What can hang from each mark
Q_643: Q_427 Q_768 Q_887
Q_117: Q_427 Q_768 Q_887
Q_338: Q_141
Q_218: Q_259 Q_338 Q_529
Q_529: Q_141 Q_218 Q_768 Q_887
Q_427: Q_117 Q_643
Q_141: Q_259 Q_529
Q_768: Q_117
Q_887: Q_117 Q_529 Q_643

Each row was made from one small tree. The marks that hang from a mark follow it in brackets, in the order of their numbers. Every link used is in the known rows. Write each row's tree.
In the rows, 128 means zero.
Known rows
Q_141{Q_529{Q_887{Q_117}}}: [ 90 143 106 176 134 138  94 101 157 112 138 120 158 146 114 128 105 113
 135 129 105 123 129 129 140 118 135 126 129 145 145 133 143  87 121 112]
Q_117{Q_887}: [118 111 106 113 124 118 167 116 137 116 124 131 130 105 105 124 137 117
  90 120 124 129 121 115 124 134 116 124 120  77 110 142 128 112 162 137]
Q_117{Q_427{Q_643{Q_887}} Q_768}: [163  11 137 102 108 126 126 147 104 109 123 141 105 105  98 124 136 105
 139 110 126 140 112 108 114 113 121 100 167  90  82 124 110 128 148 139]
Q_338{Q_141{Q_259 Q_529{Q_768 Q_887{Q_643}}}}: [ 96 221 126 181 152 152 111 127 169 140 160 105 188 150 136 133 122 150
 138 166 138 109 148 111 149 115 162 124 103 167 182 116 159 108  96 100]
Q_117{Q_768}: [126  83 118 136 123 119 143 116 129 123 119 123 138 124 107 134 130 105
 106 129 114 132 122 127 129 128 129 138 115 112 103 130 117 122 157 129]
Q_887{Q_643}: [113 114 108 145 149 118 147 133 147 123 107 123 116 133 113 132 117 118
  97 117 105 140 131 120 129 126 125 130 126  97 132 150 125 104 164 140]
Q_218{Q_529{Q_768}}: [ 97 183 108 131 139 115 158 112 144 140 118 128 126 139 126 125 143 131
 116 142 104 107 121 137 144 127 131 120 112 108 121 142 139  95 158 115]
Q_768{Q_117{Q_887}}: [127  96 118  99 129 108 160 117 127 103 120 136 132 104 102 116 131 112
 101 110 137 135 119 105 117 136 125 142 114  78 105 128 110 124 141 140]
Q_218{Q_529}: [114 139  94 120 117 116 148 118 134 130 130 120 131 137 123 133 147 122
 120 127  98 125 118 142 145 125 129 142 116 119 111 132 138 109 157 130]
Q_768{Q_117{Q_427{Q_643} Q_887{Q_529{Q_218}}}}: [168  60 158  80 114 141 135 137  95 162 135 146 103 103 133 127 143 125
 123 105 148 137 106  89  97 124 124 161 165  98 104 121 112 148 122 157]
Q_768{Q_117{Q_427 Q_887}}: [139  75 127  92 121 125 148 123 112 102 128 142 125 104  97 112 136 106
 108 107 137 135 116  96 107 121 141 136 140  76  96 118 106 128 138 144]
Q_218{Q_259 Q_338}: [151 155  93 128  92 113 131 130 117 144  83 111 140 134 148 119 133 128
 130 140  97 112 116 155 159 130 123 145 113 161 154 122 118 122 156 150]
Q_887{Q_529}: [118 119 125 129 128 139 134 108 127 153 123 117 128 130 123 146 132 111
  93 131 102 144 133 139 122 142 126 135  97  83 116 154 122 136 151 134]
Q_141{Q_259 Q_529{Q_218{Q_338} Q_768}}: [118 225 128 150 108 128 137 130 123 189 135 119 161 146 161 117 130 177
 133 176 115  90 120 121 152 106 143 164  97 211 196 108 153 117 133 120]
Q_529{Q_141{Q_259} Q_768{Q_117{Q_887}}}: [125 184 124 105 140 113 145 131 134 110 145 132 132 129 129 112 135 138
 118 154 165 135 136 114 120 130 135 121 112 121 150 118 141 137 124 107]
Q_338{Q_141}: [127 136 119 131 124 131 141 133 141 133 138 113 160 122 102 127 137 114
 117 157 130 137 137 144 139 136 124 139  90 117 116 133 125 136 145 131]
Q_218{Q_338 Q_529{Q_768 Q_887}}: [100 213 104 143 135 124 131  93 149 140 116 116 129 148 156 128 128 138
 170 139  98  88 128 156 161 132 131 143 113 142 147 133 134  81 141 108]
Q_218{Q_338 Q_529{Q_141{Q_259} Q_887{Q_643}}}: [136 212  80 147 120 128 101 139 135 127 140  97 112 176 186 143 129 150
 188 131 111 127 130 160 172 120 146 153 142 204 191 114 161 111 120 118]
Q_427{Q_117{Q_768 Q_887{Q_529}} Q_643}: [170  45 164 102 113 143 155 138 104 157 139 133 108  93 120 150 141 116
  98  76 140 149 120  99 102 120 104 135 163  92  87 131 124 138 118 159]
Q_427{Q_643{Q_768{Q_117} Q_887{Q_529}}}: [149  48 160  80 145 103 136 145 103 110 110 137 107  92 125 133 125 121
 115  93 150 145 134 120 100 152 107 105 117  78  77 131 114 166  99 144]
Q_887{Q_117{Q_427}}: [118 107 120 139 124 135 110 135 135 122 110 131 124 136 101 115 120 109
 112 121 109 136 120 126 121 109 132 109 150 105 124 134 113 102 156 134]
Q_141{Q_259 Q_529{Q_887}}: [103 155 103 161 117 143 111 104 142 123 172 114 182 137 125 141 124 141
 132 151 108 115 139 124 146 115 153 142 105 176 151 110 157 118 116 105]
Q_643{Q_427{Q_117} Q_887{Q_529}}: [141  70 151 100 131 131 143 133 110 106 130 133  92  97 108 129 128 126
 106  91 117 156 140 133  97 149  97  96 138  83  81 143 101 162 115 141]
Q_643{Q_427 Q_768 Q_887}: [115  71 135 100 147  86 157 135 122  63 103 152 108  87 104 114 124 139
 112 105 144 125 134 140 109 151 102  69 119  89  78 134 112 164 119 130]
Q_141{Q_259 Q_529{Q_768{Q_117}}}: [106 178 132 137 133 123 133 123 131 138 151 129 175 134 121 123 129 143
 104 158 131 114 136  99 133 108 163 133  87 152 160 110 143 129 110 108]
Q_643{Q_427 Q_768{Q_117} Q_887{Q_529{Q_218}}}: [132  70 165  79 147  95 138 132 100 100 104 145  98  90 138 117 121 136
 123 101 151 136 126 129  91 165 106 119 117 111  83 123 100 196  88 134]
Q_218{Q_338 Q_529}: [136 167  98 117 103 116 143 126 120 149 116 113 122 144 144 132 143 130
 142 123  93 116 112 154 162 122 132 154 110 142 134 128 129 109 153 146]
Q_529{Q_768{Q_117{Q_427}} Q_887}: [104 118 138 142 155 138 117  96 143 106 128 142 140 127 105 119 113 112
 143 139 125 108 141 123 117 133 150 135 125 105 119 127 105 106 130  99]
Q_427{Q_117{Q_768}}: [144  55 139 134 122 130 146 133 118 135 130 124 133 115  99 135 128 111
 105 107 114 137 127 123 124 124 113 145 138 140  95 120 116 124 142 136]
Q_141{Q_529}: [114 127 111 147 113 130 138 112 131 133 140 129 157 131 104 132 128 121
 107 141 105 130 127 122 143 117 134 137 101 124 128 135 136 114 144 132]
Q_768{Q_117{Q_427{Q_643{Q_887{Q_529}}}}}: [164  37 151  83 124 136 113 142  95 121 125 133 100 107 114 131 135 102
 129 101 126 154 123 109  96 135 126 113 144  60  86 134  98 150 120 148]
Q_768{Q_117{Q_427}}: [136  74 129 113 125 127 131 126 114 113 121 137 131 120  98 122 129 104
 120 125 119 135 128 119 117 122 145 144 122 103 103 121 101 132 139 138]
Q_117{Q_427{Q_643} Q_768 Q_887}: [160  41 139 103  99 136 147 138 109 125 133 151 114  96 102 132 143 111
 119  97 146 125 107  92 112 100 129 118 173  82  91 121 120 120 146 154]
Q_338{Q_141{Q_529{Q_218{Q_259} Q_768 Q_887}}}: [113 214 121 171 110 147 110 110 149 153 135 112 194 139 156 110 130 143
 168 194 131  83 124 134 159 144 134 155 115 214 173 104 149 116 113  96]

Write each row's tree
[120 152  93 148 131 136 106 117 147 102 168 114 149 149 132 137 125 133
 153 165 122 137 148 161 145 136 131 142 118 170 152 118 158 132 133  93] => Q_529{Q_141{Q_259} Q_887}
[134  98 133 104 114 156 138 112 114 141 132 131 111 110 115 139 142 107
  96 110 119 143 119 109 104 127 133 125 130  53  98 144 113 133 150 148] => Q_117{Q_427 Q_887{Q_529}}
[133  38 143  87 136 102 136 142 101  78 108 145 117  94  97 110 121 114
 122 101 141 134 127 118 102 140 125  99 128  91  69 112 100 154 116 130] => Q_643{Q_768{Q_117{Q_427}} Q_887}
[131  80 141 145 140 132  80 146 134  91 134 159 108 134 125 129 112 130
 172 113 160 128 134 157 126 115 113  95 186 147 115 126 140 123 101 116] => Q_529{Q_141 Q_887{Q_117{Q_427{Q_643{Q_768}}}}}
[116 175 146 117 130 130 149 124 135 131 147 128 171 109 107 108 139 124
 115 151 171 122 131  92 127 126 146 129  86 105 132 121 129 124 101 123] => Q_338{Q_141{Q_529{Q_768{Q_117{Q_887}}}}}
[114 163 126 174 115 154  71 129 148 127 166  95 205 145 129 136 122 121
 156 149 145 121 130 116 146 103 164 135 118 202 158  87 147 131  82 101] => Q_338{Q_141{Q_259 Q_529{Q_887{Q_117{Q_768}}}}}
[123  97 127 163 116 157  80 128 139 116 150 144 143 139 109 132 115 122
 152 114 120 118 123 116 133  92 137 114 175 146 136 122 142  89 111 128] => Q_141{Q_529{Q_887{Q_117{Q_427{Q_643}}}}}
[152  36 158  92 129 132 126 147  96 123 119 147  95  96 121 138 133 126
 119  93 136 137 126 126 100 133 111  80 145  70  68 139 118 159 120 147] => Q_117{Q_427{Q_643{Q_768 Q_887{Q_529}}}}
[116  81 123 159 130 145  81 107 141 105 118 127 134 138 111 127 108  89
 151 111 116 123 122 123 120 112 142 118 161 131 114 119 114 102 136 111] => Q_529{Q_887{Q_117{Q_427 Q_768}}}
[115 178 110 158 112 155 103 119 147 127 187 104 209 134 123 138 135 136
 148 172 133 119 147 133 154 118 158 145  93 186 155  99 160 137  96 104] => Q_338{Q_141{Q_259 Q_529{Q_887}}}
[114 129  94 163 153 131 112 116 157  96 136 122 110 157 130 137 108 115
 151 134 117 147 146 151 139 145 119 137 141 130 149 148 138 104 145 112] => Q_529{Q_141 Q_887{Q_643}}
[139 101 139 104 109 151 141 119 107 164 129 129 107 116 133 132 139 121
 105 120 122 132 105 104 103 132 125 153 143  90 109 135 120 135 150 146] => Q_117{Q_427 Q_887{Q_529{Q_218}}}
[172  65 144 101 116 137 123 157 101 127 145 124  82 121 124 140 131 125
 135 112 126 180 139 147 115 144  82 115 153 104 102 148 131 148 125 138] => Q_427{Q_117 Q_643{Q_887{Q_529{Q_141}}}}
[154 172  85 146  91 123 100 120 125 133 109 108 125 160 182 116 121 136
 200 171 114 112 118 181 170 154 108 181 142 235 183 116 140 124 144 119] => Q_529{Q_141 Q_218{Q_259 Q_338} Q_887}
[137 236 113 109 116 110 124 139 115 144 134 114 125 166 171 121 143 150
 167 158 134 122 129 153 162 120 151 152 102 184 176 107 143 133 115 114] => Q_218{Q_338 Q_529{Q_141{Q_259} Q_768{Q_117}}}
[108 218 133 151 121 144 129 137 146 157 167 113 199 136 118 127 143 152
 115 187 142 112 143 118 148 112 159 120  76 160 164 109 157 133 112 107] => Q_338{Q_141{Q_259 Q_529{Q_768}}}
[110 148 148 111 151 117 147 114 125 129 108 134  93 117 139 111 126 145
 118 141 127 125 125 130 100 158 104 102 118  86 114 155 107 152 138 114] => Q_643{Q_427 Q_887{Q_529{Q_218 Q_768}}}
[130  96 114 172 142 146  66 130 140  94 116 123  93 166 129 133 101  92
 169 107 134 150 124 129 125 113 140 116 191 144 144 132 121  98 129 113] => Q_529{Q_141 Q_887{Q_117{Q_427 Q_768} Q_643}}
[121 185 105 111 120 104 139 123 131 131  95 122 146 140 152 111 145 122
 131 140 112 100 114 131 150 136 141 132 123 143 135 113 125 112 130 122] => Q_218{Q_259 Q_529{Q_768{Q_117}}}
[144 207 128 120 123 110 124 145 114 162 128 121 130 156 168 109 128 162
 160 179 146 119 129 148 144 131 131 176 105 211 194 106 134 144 126 110] => Q_529{Q_141{Q_259} Q_218{Q_338} Q_768{Q_117}}
[125 149 129 143 105 137 130 134 128 159 154 114 176 134 119 124 139 138
 136 174 130 126 120 124 148 130 130 168 101 179 143 115 142 133 127 131] => Q_338{Q_141{Q_529{Q_218}}}
[106 190 137 152 127 143 135 122 147 150 149 124 179 130 104 123 134 135
 118 176 137 116 137 123 145 121 141 120  80 129 144 136 138 117 126 116] => Q_338{Q_141{Q_529{Q_768}}}
[121 196 143 135 130 134 137 110 125 201  98 117 113 144 165 131 125 145
 125 157 106 110 125 143 130 143 117 162  95 138 163 149 118 122 156 129] => Q_887{Q_529{Q_218{Q_338} Q_768}}
[ 98 196 109 159 151 135 113 107 162 114 156 123 145 154 137 129 120 142
 150 179 133 121 155 158 143 136 134 123 110 163 160 128 158 119 134  76] => Q_529{Q_141{Q_259} Q_768 Q_887}
[127 223 106 127 117 119 134 127 130 148 120 124 101 164 155 126 139 139
 165 157 119 118 123 169 168 128 125 135 114 150 158 145 137 103 147 120] => Q_218{Q_338 Q_529{Q_141 Q_768}}
[126  91 133 125 131 126  99 124 124 125  99 102 108 126 127 129 116  86
 112 102 113 159 114 120 105 136 119  94 125  77 101 141 110 128 140 124] => Q_643{Q_887{Q_117{Q_768} Q_529}}
[116 142 146 127 151 153 146 116 137 150 111 136  94 124 133 135 127 121
  85 104 126 128 121  89  98 120 138  96 146  32 126 163 116 102 151 142] => Q_117{Q_427 Q_887{Q_529{Q_768} Q_643}}
[ 92 128 114 164 170 115 107 123 172  75 102 134 110 139 122 123  97 126
 130  92 123 128 134 132 121 128 123  97 165 116 145 144 114 101 122 126] => Q_529{Q_887{Q_117 Q_643{Q_427}}}
[130  73 175 125 162 119 149 148 117 123 114 153  89 107 132 147 117 147
  84  63 141 139 148 129  97 139 107  98 150 106  99 141 116 168  91 161] => Q_887{Q_529 Q_643{Q_427{Q_117} Q_768}}
[126 174 120 141 102 144 124 143 132 150 178 107 199 130 115 135 145 142
 115 171 132 131 135 122 150 107 155 139  83 173 154 102 154 149 112 125] => Q_338{Q_141{Q_259 Q_529}}
[151 186  78 117  78 110 134 132 113 149  89 108 132 149 169 124 149 130
 149 129  89 102 104 159 175 125 130 145 125 177 151 115 133 113 148 152] => Q_218{Q_259 Q_338 Q_529}
[148  87 157 122 128 141  83 156 107 138 124 151  89 136 138 144 125 124
 132 108 158 151 131 149 113 116 117  87 169 118 113 140 129 151 107 145] => Q_887{Q_117{Q_427{Q_643{Q_768}}} Q_529{Q_141}}
[126 185 128 106 135 110 147 138 129 132 143 130 132 132 146 101 137 151
 133 166 167 128 120 112 122 135 125 152 125 159 161 110 145 138 125 103] => Q_529{Q_141{Q_259} Q_218 Q_768{Q_117{Q_887}}}
[125  85 165 110 167 103 134 134 118 106 101 152  98 108 137 142 115 132
  92  76 150 138 142 125  93 144 133 109 122  85 106 142 100 177  87 154] => Q_887{Q_529 Q_643{Q_427 Q_768{Q_117}}}
[131  71 147 118 153 108 179 154 131 113 110 146 103  93 111 128 120 143
  78  63 147 129 130 100 106 131  98 114 162 101  94 129 132 116 121 158] => Q_427{Q_117{Q_887{Q_643{Q_768}}}}
[163  70 160  89 115 143 127 143  98 132 143 161  88 104 133 148 141 135
 126 104 171 145 127 131 102 124 113  99 162  84  92 143 138 160 112 153] => Q_117{Q_427{Q_643{Q_768}} Q_887{Q_529{Q_141}}}
[123 189 152 135 152 125 142 129 132 172  86 132  79 142 176 128 116 158
 123 125 125 113 126 132 119 136 121 136 129 124 176 156 109 132 136 146] => Q_887{Q_529{Q_218{Q_338} Q_768} Q_643{Q_427}}
[127  80 147 148 166 115 125 143 137  67 133 158  92 119 127 136 101 149
 148  88 157 137 158 156 120 148  97 108 176 161 114 133 132 150  86 127] => Q_529{Q_141 Q_887{Q_643{Q_427{Q_117} Q_768}}}
[144  54 151 136 139 118 149 147 124 108 115 144  99 114 105 135 119 124
 101  77 128 139 131 114 111 118 119 117 170 125 110 129 107 137 120 153] => Q_887{Q_643{Q_427{Q_117{Q_768}}}}
[152  66 168 133 138 132 137 146 108 155 117 135  86 122 142 145 120 138
 108  84 127 141 119 108  97 134 109 151 172 149 117 132 110 157 116 154] => Q_887{Q_529{Q_218} Q_643{Q_427{Q_117{Q_768}}}}
[117 252  97 143 122 132 111 119 144 137 149 109 132 172 180 131 137 158
 191 165 120 101 136 172 171 124 139 142 114 198 179 118 162 108 120  92] => Q_218{Q_338 Q_529{Q_141{Q_259} Q_768 Q_887}}
